What can hang from each mark:
lizi: bepo
firal: falor
falor: bili firal fulu
bepo: fulu lizi
bili: falor fimi kubos
kubos: bili fimi
kisazis: bili
fulu: bepo
fimi: bili

In the rows, 128 means zero.
Known rows, with every way that one mark hangs from another:
(fimi (bili (falor firal (fulu bepo)) kubos)): [121 120 132 129 123 142 114 122 120 152 156 121 130 151 123 100  85 139
  94 131 137 106 157]
(firal (falor (bili fimi kubos) (fulu bepo))): [103  96  96 130 128  98 158 108  93 143 207 134 133 138 151 123 154 117
 116 130  88  69 180]
(bili (falor fulu) kubos): [ 85 146 104 107 115 127 154 111  97 145 139 124 126 145 113 108 129  86
 166 120 157 157 166]
(kisazis (bili kubos)): [ 99 105  57 143  99 105 166 107 110  60 124 160 107 127 102 115 121  80
 209  89 149 159 119]
(bili (falor firal (fulu bepo)) fimi kubos): [115  90 138 128 134 157 148 132 124 160 152 111 131 167 118 114 149  93
  59 134 137  81 187]
(falor (bili fimi) firal fulu): [175 109 156 140 161 116 109 220 119 102 103 145 116 169 123 154 148 206
  72 155  60 114  89]
(kubos (fimi bili)): [160 169 113 166  83 134  89 107 153 105 129 100 140  79 155 146 129 122
 164 141 155 166  90]
(lizi bepo): [145 117  97 156 119  96 124 144 109 131 108 170 130  89 121 127  59 117
 162 109 115 129 121]
(falor (bili fimi)): [134 116 109 157 128 113 106 148 125 107 129 148 137 105 129 153 144 138
 145 126  85 148 100]
(fulu (bepo lizi)): [124  97 156  99 136  81 101  94 167 120 102 156 117 100 198  87  78 112
 161 114 141 116 118]
(lizi (bepo fulu)): [172 133 146 133 147  84 128 108 141 133  95 197 106 100 156 152  53 117
 181 130 144 102 107]
(falor (bili kubos) (fulu bepo)): [125 101 117  97 147  75 144 124  86 134 160 168 103 157 151 116 111 170
 172 105 104  91 150]
(bili (falor firal fulu) fimi kubos): [123 124 126 130 123 168 150 156 113 134 141 102 133 160  98 120 169  86
  70 141 132 126 161]
(fimi bili): [126 148  96 176  83  96  94 143 134  91 119 132 120 105 136 135  76 112
 182 144 136 177  91]
(fulu bepo): [105  97 130 144 114  80 120 134 132 122 124 137 108 129 170 137  75 111
 177 120 146 101 133]
(bepo fulu lizi): [154 145 188  79 153  79 105  75 181 100  66 173  98 102 216 114  94 103
 181 145 164 149  79]
(falor (bili fimi) firal (fulu bepo)): [169  83 167 136 174  99 107 199 131 130 123 145 117 172 146 150 131 211
  67 142  62  62 113]
(kubos (bili (falor firal fulu)) fimi): [161 191 175 125 153 154 119 160 160 160 113  85 140 115  95 152 123 174
  90 176 125 134  82]
(bepo fulu): [134 143 169 127 129  85 124 116 144 104  88 160  81 126 190 167  91 107
 201 146 166 133  94]
(kisazis (bili (falor firal fulu) fimi)): [127 106 145 148 144 146 139 178 153 104  81 126 135 163  57 155 170 154
  76 135 107 139 113]
(bili (falor fulu) fimi kubos): [ 99 131  99 135 101 146 163 107 112 152 154 110 140 147  90 123 180  59
 126 134 150 156 178]
(falor (bili fimi kubos) firal (fulu bepo)): [160  77 133 128 160 113 138 165 101 124 158 143 114 177 148 121 145 163
  75 122  78  58 148]
(kisazis (bili falor)): [ 72 121 108 134 118 133 131 110 145 101  88 141 137  98  89 137 115 120
 178  96 140 180 113]

Rows:
[101  92  83 154 120 179 157 115 134  95 125 127 141 122  71 119 167  72
  99 100 126 150 141] | (kisazis (bili (falor firal) fimi kubos))
[ 87 128 117 129 110 165 127 130 102 125 125 111 130 116 136 105  99  79
 116 111 137 148 143] | (bili (falor firal) kubos)
[164 156 114  93 139 121 139 114  95 124 150 130 121 127 151 125 183 168
 156 112 115 126 118] | (falor (bili (kubos fimi)) fulu)
[ 89 121 164 111 132 101 129 126 136 171 120 135 126 145 138 136  97 143
 143 127 148 106 154] | (bili (falor (fulu bepo)))
[134 159 158 143 122 138  84 176 136 128  97 116 133 146 105 133  88 180
  95 159 119 160  97] | (fimi (bili (falor firal fulu)))
[135 196 150 121 133 138 131 119 162 177 127  90 146 101  93 159 133 152
 153 171 147 158 100] | (kubos (bili (falor fulu)) fimi)
[176 111 154  93 169 134 127 140 104 139 150 128 115 147 181 122 153 199
  88 105 103  51 125] | (falor (bili (kubos fimi)) firal (fulu bepo))
[124 178 120 147  89 173  81  74 161 146 137  85 163  56 129 142 139 116
 141 135 160 184 108] | (kubos (fimi (bili falor)))
[116 138 123  73 129 115 111  40 154 161 149 144 145 112 139  51  96 111
 137 121 152 139 158] | (fimi (bili (falor (fulu (bepo lizi))) kubos))
[131 130 161  93 137 178 141 106 128 174 146  90 136 143 155 119 154 134
  77 111 157  74 169] | (bili (falor firal (fulu bepo)) (kubos fimi))
[180 147 144  93 155 141 127 161  94 114 130 122 120 138 160 127 168 190
 100 120  98 103 101] | (falor (bili (kubos fimi)) firal fulu)
[118 131 107 119 124 199 141  83 137 103 121 107 147  90 110 117 172  98
 115  85 149 142 125] | (kisazis (bili (falor firal) (kubos fimi)))
[146  97 178 132 149  86 120 203 127 119  93 132  91 187 166 140  80 181
 101 140 123  64 115] | (falor firal (fulu bepo))
[ 79 121  78 146  85 169 146  78 117 143 166 107 152 101 106 122 164  16
 144 118 157 165 175] | (bili falor fimi kubos)
[121  83 161 143 156 140 138 157 165 129 101 134 131 167  73 148 150 163
  62 127 114  86 139] | (kisazis (bili (falor firal (fulu bepo)) fimi))
[ 85 150  72 147  81 150 112  71 112 132 162 115 149  84 108 101  98  63
 167 116 158 192 147] | (fimi (bili falor kubos))
[118 150 101  98 122 160 174  71 130 127 128 121 143 120  85 127 203 110
 159  97 167 154 145] | (kisazis (bili (falor fulu) (kubos fimi)))
[140 150 149 154 148 140 125 190 156 150 122 104 141 143  59 152 115 138
  81 195 102 142 107] | (kubos (bili (falor firal fulu) fimi))
[110 150  83 114 108 139 139  74  93 121 185 106 153  52 184 121 157 105
 151 102 109 134 137] | (firal (falor (bili (kubos fimi))))
[114 165 127 139 104 120  98 137 135 140 114 120 140 123 100 133 106 155
 149 158 143 180 115] | (fimi (bili (falor fulu)))
[168 111 118 134 150 129 136 187  88 104 141 140 122 169 118 123 163 159
  80 135  78 117 122] | (falor (bili fimi kubos) firal fulu)
